Every row comes from one small tree of marks. The marks that hang from a mark follow it in brackets, in the order of their numbers. Every link used is in the known rows. Which tree was each row made from?
In the rows, 128 means zero.
Known rows
q_63[q_611]: [101 110 128 131  99 153  91 122 156 109 113 120 149 124 126 127  86 157
 140 149 136  90 135 156 146 139 135 117 112 154 151 111 130 147 113 103
 131 116 178 109 119 113 112 101  97 144 130 109 107 125 107 120 149 106
 129 144 125]
q_35[q_189]: [137  61 178 123  89 133 106 111 146 126 110 125 128 125 126 127  89 158
  78 174 128  72 124 144 131 136 110  94  85 132  89 120 155 153 126 120
 116  99 204 104 135 130 154 116 154 135 148 128 136 141 125  85 131 145
 157 128 114]
q_461[q_462 q_569]: [156 134 113 153 128 140 126 134 126 153 120  92 122 122 135 123  76 142
 118 151  84 101 147 137 185 138 168 124  94 147 139 137 153 120 121 160
 130 107 173 163 142  83 123 146 142 122 100 116 120 146 126  94 117 144
 181 162  81]
q_611[q_535[q_58]]: [187 119 125 132 179 151 135 144 105 134 156 107 131 115 135 141 104 131
  61 194 113  96 115  90 138 112 150 134 100 126  92 115 115 163 144 130
 133  96 184 123 124 139 135 118 124 171 122 120 116 123 154 115 128 137
 147 139 109]
q_189[q_35 q_535[q_58 q_476 q_611]]: [166  96 161  80 168 119 129 148 131 158 147 128 146 137 163 166 103  58
 143 125 143 150 121 103  90 154 105 111 143 138 151 180 153 105 136 155
 109 116 147 169 156 177 181  72 170  99 145  95  74 162 107 162 113 129
  84  76 124]
q_462[q_461 q_751[q_569]]: [127 158 186  53 139  52 108  61 121 149 139 108  95 104  73 101 105 130
 141 123 113  76  82 143 134 186 135 135 116 137 112 116 160 160  97 136
  82 144 150 112 148  67 132 115 147  75 154 171 120 154 108 137 103 104
 173 111 110]
q_535[q_189]: [104  59 145 117 104 136  99 157 126 120 117  95 127 122 121 113 107 164
  97 186 109  66 125 118 155 139 140  98 107 145  94 115 139 160 135 133
  80  95 201 116 141 120 128 129 157 160 148 129 124 139 166 126 145 145
 141 132 133]
q_462[q_461 q_751[q_569[q_63[q_58 q_611]]]]: [106 168 150 106 180  64  75  62 116 145 134 119 110  84  68  68 136  99
 197  80 149 131 119 127 101 158 123 135 156 133 109  75 148 136 101 124
 130 171  66  98 120  97  91 118 119  95 122 183 132 157  84 170 131  87
 146 111 107]
q_189[q_535[q_104 q_476[q_35] q_611]]: [106 115 162  69  84 119 169 127 138 118 125 130 139 146 151 173 121  97
 184 102 147 113  99 159  94 135 130 159 134 131 175 152 127 132 144 167
 124 152 161 149 118 167 174 143 133  91 155 112 103 138 114 174  85  79
  97 125 120]
q_751[q_462[q_461] q_569[q_63[q_58 q_611]]]: [ 83 177 131 134 121  88  47  89  88 159 160  63 121 103  81 104 121 116
 190 104 136 163 147 123 152 153 125 167 177 135  99  75 171 111 106 128
 153 156  87 127 135 101  93 136 116  87 121 148 135 102 102 159 156 102
 146 135 119]
q_569[q_63[q_611] q_461[q_462]]: [131 121  67 147 118 121 103 111 160  98  98  98 129 117 155 141 111 143
 149 124  88 153 130 146 161 161 157 138 130 152 171  89 100  93  94  73
 159 131 127  93 129  77 104 141 121 152  94 117 134  99  85 109 146 138
 133 153 129]
q_58[q_63[q_569[q_461[q_462]] q_611[q_535[q_104]]]]: [114 169  51 198  84 140 147 164 141  64 113 130 126 149 160 107 143 161
 144 103 129 156 121 162 135  74 135 164 135 110 170 165  62  91 138  79
 168 130  90 142  81  89 112 148 116 149  92 102 163 109 104 106 118 102
 123 166 156]
q_189[q_535[q_58[q_63[q_569]] q_104 q_611]]: [104 121 141 123 143 141 172 148  78 136 127 166 129 137 132 113 134  93
 134 104 161 158  95 123  64  71 123 132 134 115 175 138 110  80 185 139
 144 154  80 193  68 189 178  62 184 155 158 112 114 130 109 181 115  61
 104 156 169]
q_569[q_63[q_58 q_611[q_535]] q_461[q_462[q_751]]]: [133 164  60 179 182 120 115  95 155  78  94 105 108 114 174  92 150 110
 138 110 112 132 128 112 133 131 157 152 145 106 119 114 115 137  99  81
 136 141  79  94 129 100  91 155  82 156  64 138 163 154 134 110 113 153
 155 113 108]
q_611[q_535[q_189 q_476]]: [148  83 151 122 137 141 118 192 136 104 149 109 155 118 152 127 111 178
  97 173  80  81 103  93 152 106 127 120 122 147  65 165 133 173 158 126
  93  81 200 103 175 150 120 185 154 118 113 125 122 167 189 133 116 186
 139 102  98]
q_58[q_63[q_569[q_461] q_611[q_535[q_476[q_35]]]]]: [124 149 127 141  99 137 149 170 141  86 135 117 153 130 142 154 108 147
 227 132 147 111 115 168 108  92 147 142 145 106 155 188  65  89 148 116
 175 155 104  80  90 112  79 142 104 123  91  88 159  79 107 105 104 133
 103 131 146]
q_476[q_35[q_189[q_535[q_58 q_104 q_611]]]]: [109  98 166 118 105 121 180  83 149 144 128 146 102 166 161 211 143  95
 122 118 203 126 117 124  62  93 110 160 108  89 131  86 133 119 138 138
 162 127 133 148  89 174 213 100 148 152 160 126 110 102 141 134  83  55
  85 154 127]
q_58[q_63[q_569[q_461] q_611[q_535[q_104]]]]: [ 93 147  82 160  98 149 146 178 136  51 113 148 129 134 124  92 145 149
 142 110 162 138 109 169 111  85 110 136 139 117 166 157  77 113 160  75
 178 148  99 141  77 111 106 127 102 134 123 106 170 124 122 128 118  68
 110 144 163]
q_569[q_63 q_461[q_462[q_751]]]: [158 120  93 103 153  94 134  72 140 109  98 110 106 123 146 105 119 110
 106 126  63 116  89 125 155 175 167 123 122 130 131 129 112 135  84  88
 109 117 135  95 164  89 118 126 141 127 107 148 135 143 107 102 120 170
 169 122 133]
q_104[q_535[q_58]]: [150 113 121 107 176 152 133  97  75 156 135 123 148 128 107 135 125 124
  79 181 125  73 139 130 152 145 123 137  99 144 131  85 124 127 133 127
 116 109 143 145 123 151 142 109 141 155 123 113 127 142 147 114 151 139
 191 140 125]
q_35[q_189[q_535] q_476]: [172 103 187 121  88 130 148  87 158 165 120 140 126 127 145 133 132 150
  88 131 145 104 124 131 120 129  88 114  85 131 119 150 182 142 102 119
  74 102 183 143 125 138 150  97 121 161 165 128 157 151 127 103 120 137
 133 134 102]
q_569[q_63[q_58 q_611[q_535[q_104]]] q_461[q_462]]: [107 160  32 195 137 151 127 136 145  63 119 114 110 123 164 100 169 125
 130  98 136 152 137 118 152 113 127 173 144 121 135 103  87 128 119  84
 179 135  91 128 101 119 107 178  76 155  81 133 153 139 136 126 137 112
 137 145 126]
q_751[q_462[q_461[q_569[q_63[q_611]]]]]: [116 156 110 125 123  81  84 115 139 149 135  81 141  99 111 144 105 109
 177 109 108 152 168 143 159 156 135 127 153 136 128  76 151 118 101  77
 163 143 123 119 168  76 106 140 105  72 112 123 128 115  92 174 109 112
 141 154 113]
q_104[q_35]: [116  77 165 123  98 119 122 129 136 123 134 121 110 135 110 146  87 129
  90 172 126  97 148 124 155 152 133  89 109 141 138 128 131 149 138 161
  93 101 192  89 115  97 143 111 117 170 179 111 122 139 132  88 165 154
 141 137 127]
q_189[q_35 q_535[q_58 q_104 q_476 q_611]]: [133 105 147  73 152 130 154 162 144 125 156 166 132 157 168 152 147  64
 129  87 162 160 113 104  81 145  87 131 137 119 163 175 142 119 148 153
 126 127 120 185 139 196 201  92 163  87 174  95  72 164 113 195 108  90
  67  93 131]
q_35[q_189[q_535[q_58[q_63[q_569]] q_104 q_476]]]: [134 108 201 112 128 145 217 160  85 147 156 195 134 166 145 111 161 117
 127 108 146 146  85 124  46  73 111 101 126  73  95 163  99  91 162 127
 141 117  72 176  86 240 162  88 216 104 181 117 128 165 100 166  98 147
 123 132 160]
q_462[q_461 q_751[q_569[q_63]]]: [154 146 179  44 177  36 116  77 104 155 127 126  99  85  63  90 112 119
 138 109 100 123  78 121 113 178 144 125 137 149  99 105 149 151 102 105
 117 147 128  85 153  82 108 127 164  79 161 185 132 162  67 177 124 110
 173 126 110]
q_461[q_462]: [145 121 118 152 109 133 113 118 126 124 125  83 111 126 146 129  92 147
 101 164  69 100 131 142 192 142 171 142  85 148 138 136 120 134 116 145
  96  90 182 135 127  94 135 123 144 163 114 122 113 138 111  85 150 164
 166 166 114]
q_535[q_58[q_63] q_104 q_476[q_35[q_189]] q_611]: [106 103 145 131 108 156 162 177 146 111 150 190 114 145 134 201 125 103
 137  87 123 140 130 145  66  68 151  93 127  97 111 146  79 105 141 168
 180 163 118 123 121 218 199 143 201  86 141 145  93  84 119 142  85 107
  72 114 132]
q_535[q_58[q_63[q_569 q_611]] q_104[q_35] q_476]: [ 84 126 144 138 112 162 180 197 115 106 169 203 133 165 113 120 163 138
 173  81 153 174 139 135 107  87 125  83 142 105 153 154  54  71 170 157
 152 137  62 124  67 187 140 105 137 131 163  90  79 116  89 150 143 138
  79 136 192]
q_461[q_462[q_751[q_569[q_63[q_58 q_611]]]]]: [135 186 106 151 175 109  71  81 100 154 114 140 121 106 129  61 143 131
 173  99 102 165 127 132 124 125 174 144 140 136 114 100 147 133  94 152
 146 140  69 145 124 114  87 153 123 110  94 166 114 136  89 136 142 129
 151 145  98]

Write each row's tree
[ 95 164 134 100  58 126  81  90 108 154 148  54 123 128  88 122  89 136
 125 164  98 110 125 153 159 173 138 153 146 135 118 123 181 156 109 150
 138 122 159 161 162  71 101 134 154  70 148 148 144  76 144  89 131 125
 166 111 141]	q_751[q_462 q_569[q_461]]
[138 160  92 136 123 119  93  92 143 148 120  96 133 115 113 129  91 155
 179 122  93 175 122 159 141 159 152 145 142 170 157  94 121  99  92 108
 199 141 110 113 139  64  74 144 126 113 106 146 142  84  73 117 145 116
 152 157 125]	q_751[q_569[q_63[q_611] q_461[q_462]]]
[132 191  87 151 121 122  90 100 112 137 132  81 148 112 129 113 105 161
 144 149 118 180 120 131 146 146 139 170 178 135 114  97 150 168 106 102
 207 128 121 101 157  88  71 169  82  75 106 147 163  69 133 122 129 114
 133 129 121]	q_751[q_462 q_569[q_63[q_611[q_535]] q_461]]
[113 152  82 210 112 150  91 116 135  94 142  48 138 146 165 117 129 147
 152 141 169  98 116 132 167  99 103 195 116 120 159 144 125  91 116 108
 134 124  97 157  84  74 107 127  95 196  57  92 160 127 152  55 125 120
 147 153 145]	q_63[q_58 q_569[q_461[q_462]] q_611[q_535]]
[134 135 126 126 103 161 195 158 133 136 147 181  82 122 101 155 175 121
  64 111 134 150 150  93 170 125 104  99  97 129 140 123 104 137 149 187
 100 120 134 131 108 137 174  89  96 175 175 121  98 106 161 126 157 133
  87 129 169]	q_535[q_58 q_104[q_35[q_476]]]
[143 162  99 163 131 111 134  77 170 100 109  87 131 139 179 120 129 163
 140 133 142 103  81 147 148 117 140 178 103 103 159 159 128 129  99  76
 111 109 120 120 111  52 119 116  89 146  66 110 153 138 127  78  92 131
 140 141 146]	q_63[q_569[q_461[q_462[q_751]]] q_611[q_535]]
[165 123  85 148 149 150 171 222 137 109 147 169 102 131 139 125 187 136
  34 134 145 157 131  63 156 102 107 105 114 115  69 176 127 167 144 146
 115  83 136 166 152 139 155 113 109 147 134 121 124 130 208 160 132 112
  59  96 155]	q_611[q_535[q_58 q_104 q_189[q_35[q_476]]]]
[112 131 109 179 141 154  67 141 134  97 127 103 155 103 142 102 115 138
 133 141 161  92 155 128 136 102 116 141 120 128 114 119 149 159 136 121
 125 133 142 129  98 128 110 141  76 165  91 103 128 148 163 102 151 114
 137 129  97]	q_63[q_58 q_611[q_535]]
[161 142 107 116 126 118 101 102  99 164 131  84 111 111 104 119  95 143
 137 133  72 151 104 127 138 174 163 143 127 173 135 117 129 115  97 125
 185 121 139 121 166  75  85 151 166 126 117 162 139  95  98 121 143 142
 187 153 120]	q_751[q_569[q_63 q_461[q_462]]]
[ 95  92 138 127  68 131 167 169 171 120 128 163  96 140 106 124 171 171
  65 121 135 127 157 102 174 126  99  87  97 143 120 131 130 151 147 186
  58 112 161 136 129 116 160 141  94 164 186 132 121 123 192 134 153 141
  87 126 160]	q_535[q_104[q_35[q_476]] q_189]
[126 152 112  77 161  92 104  74 147 143 100 146 117 106  98  91 120 141
 166 101 126 136  99 153  94 180 146 120 153 140 143  92 137 155  90 101
 179 165  99  90 156  83  73 135 125  66 139 176 134 114  89 149 120  94
 138 108 138]	q_462[q_751[q_569[q_63[q_611] q_461]]]
[130 149 173 166 107 137 180 118 173 152 127 213 102 143 154 170 171 110
 131 101 156 203 185 122  87  95  94  62 125  99 135 107 126 106 126 126
 102 128  83 102  84 158 150  70  85 172 165 115 134 100 119 110 151 165
  69 131 124]	q_104[q_35[q_189[q_535[q_58[q_63[q_611]]]] q_476]]
[187 113 132 112 177 161 145 163 117 125 167 118 147 109 139 138 108 144
  87 164  97 103  93  83 147 119 142 128 113 122  79 149 110 156 146 130
 131 100 177 130 145 180 127 132 139 125 120 111 100 145 154 121 120 183
 138 115 108]	q_611[q_535[q_58 q_476]]
[157  92 134 120  92 134 120 176 153 142 120 132 111 113 113 123 131 145
  85 153 115 126 147 104 176 155 110  74 107 152  88 186 156 151 127 154
  75 100 181 138 174 101 135 104 136 150 143 121 124 134 169 130 164 137
  79  99 145]	q_535[q_189[q_35[q_476]]]
[172 127 157 160 126 153 175 133 118 157 139 208 105 131  90 166 164 113
  47 131 139 145 200 103 135 101  90  68 102 122 120 125 123 100 137 138
 118 124  97 119 116 172 164 108 128 172 170 122 147 120 156  82 165 192
 135 124 128]	q_104[q_35[q_189 q_476] q_535[q_58[q_63]]]
[161  91 187  99 102 130 155 105 122 141 135 133 157 158 119 191 118 153
 117 174 138  48 152 165 119 131 126 130  98 123 105 127 143 139 119 134
 122 119 161 105 148 153 143 186 145  93 131 115 153 144 127  86 100 181
 169 125  93]	q_104[q_535[q_476[q_35[q_189]]]]
[148  71 205  98 149 138 141 100 152 161 137 133 155 136 173 183 101 108
 125 123 139 119 100 102  70 124  80 125 118 119 117 126 179 121 119 130
 112 126 163 149 153 201 201 100 180 112 135 119  87 147 118 121  78 146
 105  98 107]	q_35[q_189[q_535[q_58 q_476 q_611]]]
[140 139 135 189 136 156 164 141 142 145 112 220 122 134  98 165 176 118
  82 109 164 171 214 140 121  96  86  60 119 117 138 100 122  99 129 123
 120 140  76 114  98 161 134 100  65 166 147 116 141 114 118  88 165 181
  92 138 132]	q_104[q_35[q_189 q_476] q_535[q_58[q_63[q_611]]]]
[104 199  59 141 113 131 120 128 120 110 128 126 129 122 117 110 138 165
 133 117 133 200 125 141 133 132 132 179 191 126 120 104 134 165 121  98
 234 136  98 133 147 105  75 193  80  44 127 151 158  90 126 159 122  80
 117 130 128]	q_751[q_462 q_569[q_63[q_611[q_535[q_104]]] q_461]]
[127 111 124 140 177 161 125 137  42 162 139 127 166 131  96 135 100 116
 111 138 148 123 137 138 101  81 114 117 124 132 188 115 104  52 169 131
 143 158  95 182 112 169 151  89 182 159 102 107 128 137 119 137 140 109
 146 160 147]	q_104[q_535[q_58[q_63[q_569]] q_611]]
[131 114 118 164  82 129 173 188 160 106 130 166  98 128 133 135 177 175
  49 127 134 127 154  78 173  99 103 112 109 139  96 150 126 175 174 171
  68  98 169 117 123 124 141 158  81 175 158 123 141 132 211 129 147 145
  76 119 135]	q_611[q_535[q_104[q_35[q_476]] q_189]]
[133  89 190  85 133 133 116 115 145 135 119 104 166 117 161 146  82 108
 157 125 120 108 106 134  96 154 109 134 132 161 175 158 156 127 134 138
  84 140 189 149 147 172 162 122 158 104 140 115 102 155 115 162  98 130
 119 116  98]	q_189[q_535[q_476 q_611]]
[141 132 186  95 138 122 165 134  81 175 165 116 150 142 151 174 113  83
 221 129 144 143  96 140  58  81 155 129 138 101 155 160  94  45 183 161
 147 150  89 149  76 198 145  89 203 144 124  96 100 106  94 170  88 119
  97 145 145]	q_189[q_535[q_58[q_63[q_569]] q_476[q_35] q_611]]
[107 139  66 149 148 117  90  78 157  99  85 111 104 128 150  91 152  89
 165  99 121 126 131 122 143 160 148 140 138 116 140 102 121 117  82  98
 122 151  77 120 134 100 115 130 105 149  83 144 138 148 104 115 129 144
 153 114 134]	q_569[q_63[q_58 q_611] q_461[q_462[q_751]]]
[165 118 151  97 111 104 127 127 172 143  97 120 135 101 150 143  99  81
 128 108 153 141 151 122 128 147  90 118 121 168 186 193 190 127 127 150
  76 136 167 165 153 118 161  72 110 142 154 107 122 153 116 142 154  97
  73 112 109]	q_189[q_35[q_476] q_535[q_611]]
[169  96 190  67 132 112 135 139 131 136 126 126 145 147 150 126 106  97
 143 147 130 123 125 140 118 180 118 117 132 135 126 205 155 150 131 147
  84  94 158 148 144 138 139 109 143 100 174  99 116 186  90 149 140 147
 123  98 107]	q_189[q_35 q_535[q_476]]
[104  96 135 146 171 144 155 165  72 132 142 159 115 162  94 152 155  98
  71 176 131 131 193  92 120 123 136  81 135 112 105  94  84 108 182 140
  86 113  97 113 129 156 137 130 144 175 147 134 140 133 185 115 170 199
 155 138 130]	q_104[q_35 q_535[q_58[q_63] q_189]]
[113  77 132 149 104 130 132 136 144 162 113 134 138 123 106 178 137 146
  78 134 153 115 184 107 176 126  70 115 111 170 169 120 166 118 146 171
  48 149 161 148 160 105 168 141  89 173 139 132 144 131 195 105 143 151
 108 119 129]	q_104[q_35[q_476] q_535[q_189 q_611]]
[164 168  98 168 196  86 101 112 116 146 110 145 134 127 166  85 154 180
 125 132  80 188 107 102 119 105 187 145 145 138  81 109 138 169 110 100
 144  95 108 106 155 100  60 193 111 121  64 177 143 138 137 157 115 145
 129 151 100]	q_461[q_462[q_751[q_569[q_63[q_611[q_535[q_189]]]]]]]
[ 77 129  98 159 125 149 143 229 142  45 124 190 156 133 162  96 169 164
 136 115  98 150 139 130 113  66 137 106 165 128  90 158  76 164 162 104
 120 129 132 120 134 178 105 193 127  84 115 134 121 135 152 192 118 140
  83 100 117]	q_58[q_63[q_611[q_535[q_104 q_189 q_476]]]]
[126 112 136 107 164 149 166 182  61 148 151 145 156 162 104 176 156 102
 132 170  95  98 149 125 105 106 176 108 152 109  98 121  69  99 162 148
 116 138  80 123 131 194 114 157 174 129 116 141 126 108 160 139 127 185
 148 133 129]	q_104[q_535[q_58[q_63] q_189 q_476[q_35]]]
[ 76 140 107 162 104 121  98  79 151 106 109  80 126 152 150  90 145 112
 184 108 150  79 114 146 153 138 123 167 112 100 168 143 126  96  94 119
  95 145  77 150  92  71 118  89 108 157  68 108 131 134 117  58 105 124
 153 130 172]	q_63[q_58 q_569[q_461[q_462[q_751]]] q_611]
[ 98 167 116 106 158 116  73  80 125 134  99 135 119  93  86  68 123 109
 174  96 133 131 118 136  92 170 122 125 162 116 124  75 151 142  94 137
 166 182  66 114 138 106  73 135 121  94 125 167 134 122 105 146 140  96
 152  84 134]	q_462[q_751[q_569[q_63[q_58 q_611] q_461]]]
[ 82 178 106 146 102 137  46 104  95 157 134  65 135 114  91 100 113 116
 191 132 133 158 141 138 129 158 132 154 191 134 116  80 165 126 109 142
 187 153  78 138 139 114  76 146 115  87 116 149 147  76 122 127 150 109
 142 117 144]	q_751[q_462 q_569[q_63[q_58 q_611] q_461]]
[ 71 124 110 161 105 154 126 188 154  75 154 137 141 145 149 136 186 146
 170 120 156  97 143 119 120  81 134 161 144 101  76 126  99 159 158 159
 126 141 111 120 103 176 120 200  92 131  92 124 117 123 196 153  97 117
  92 114 122]	q_63[q_58 q_611[q_535[q_104 q_189 q_476[q_35]]]]
[151 150 133  58 155  99 119  86 109 151 107 127 102 105  82  97  95 125
 127 126 106 108  70 127 105 192 148 106 140 134 116 113 139 159  92 127
 158 148 125  87 172  88  82 129 160  72 158 176 145 130 107 150 119 119
 179  93 127]	q_462[q_751[q_569[q_63 q_461]]]
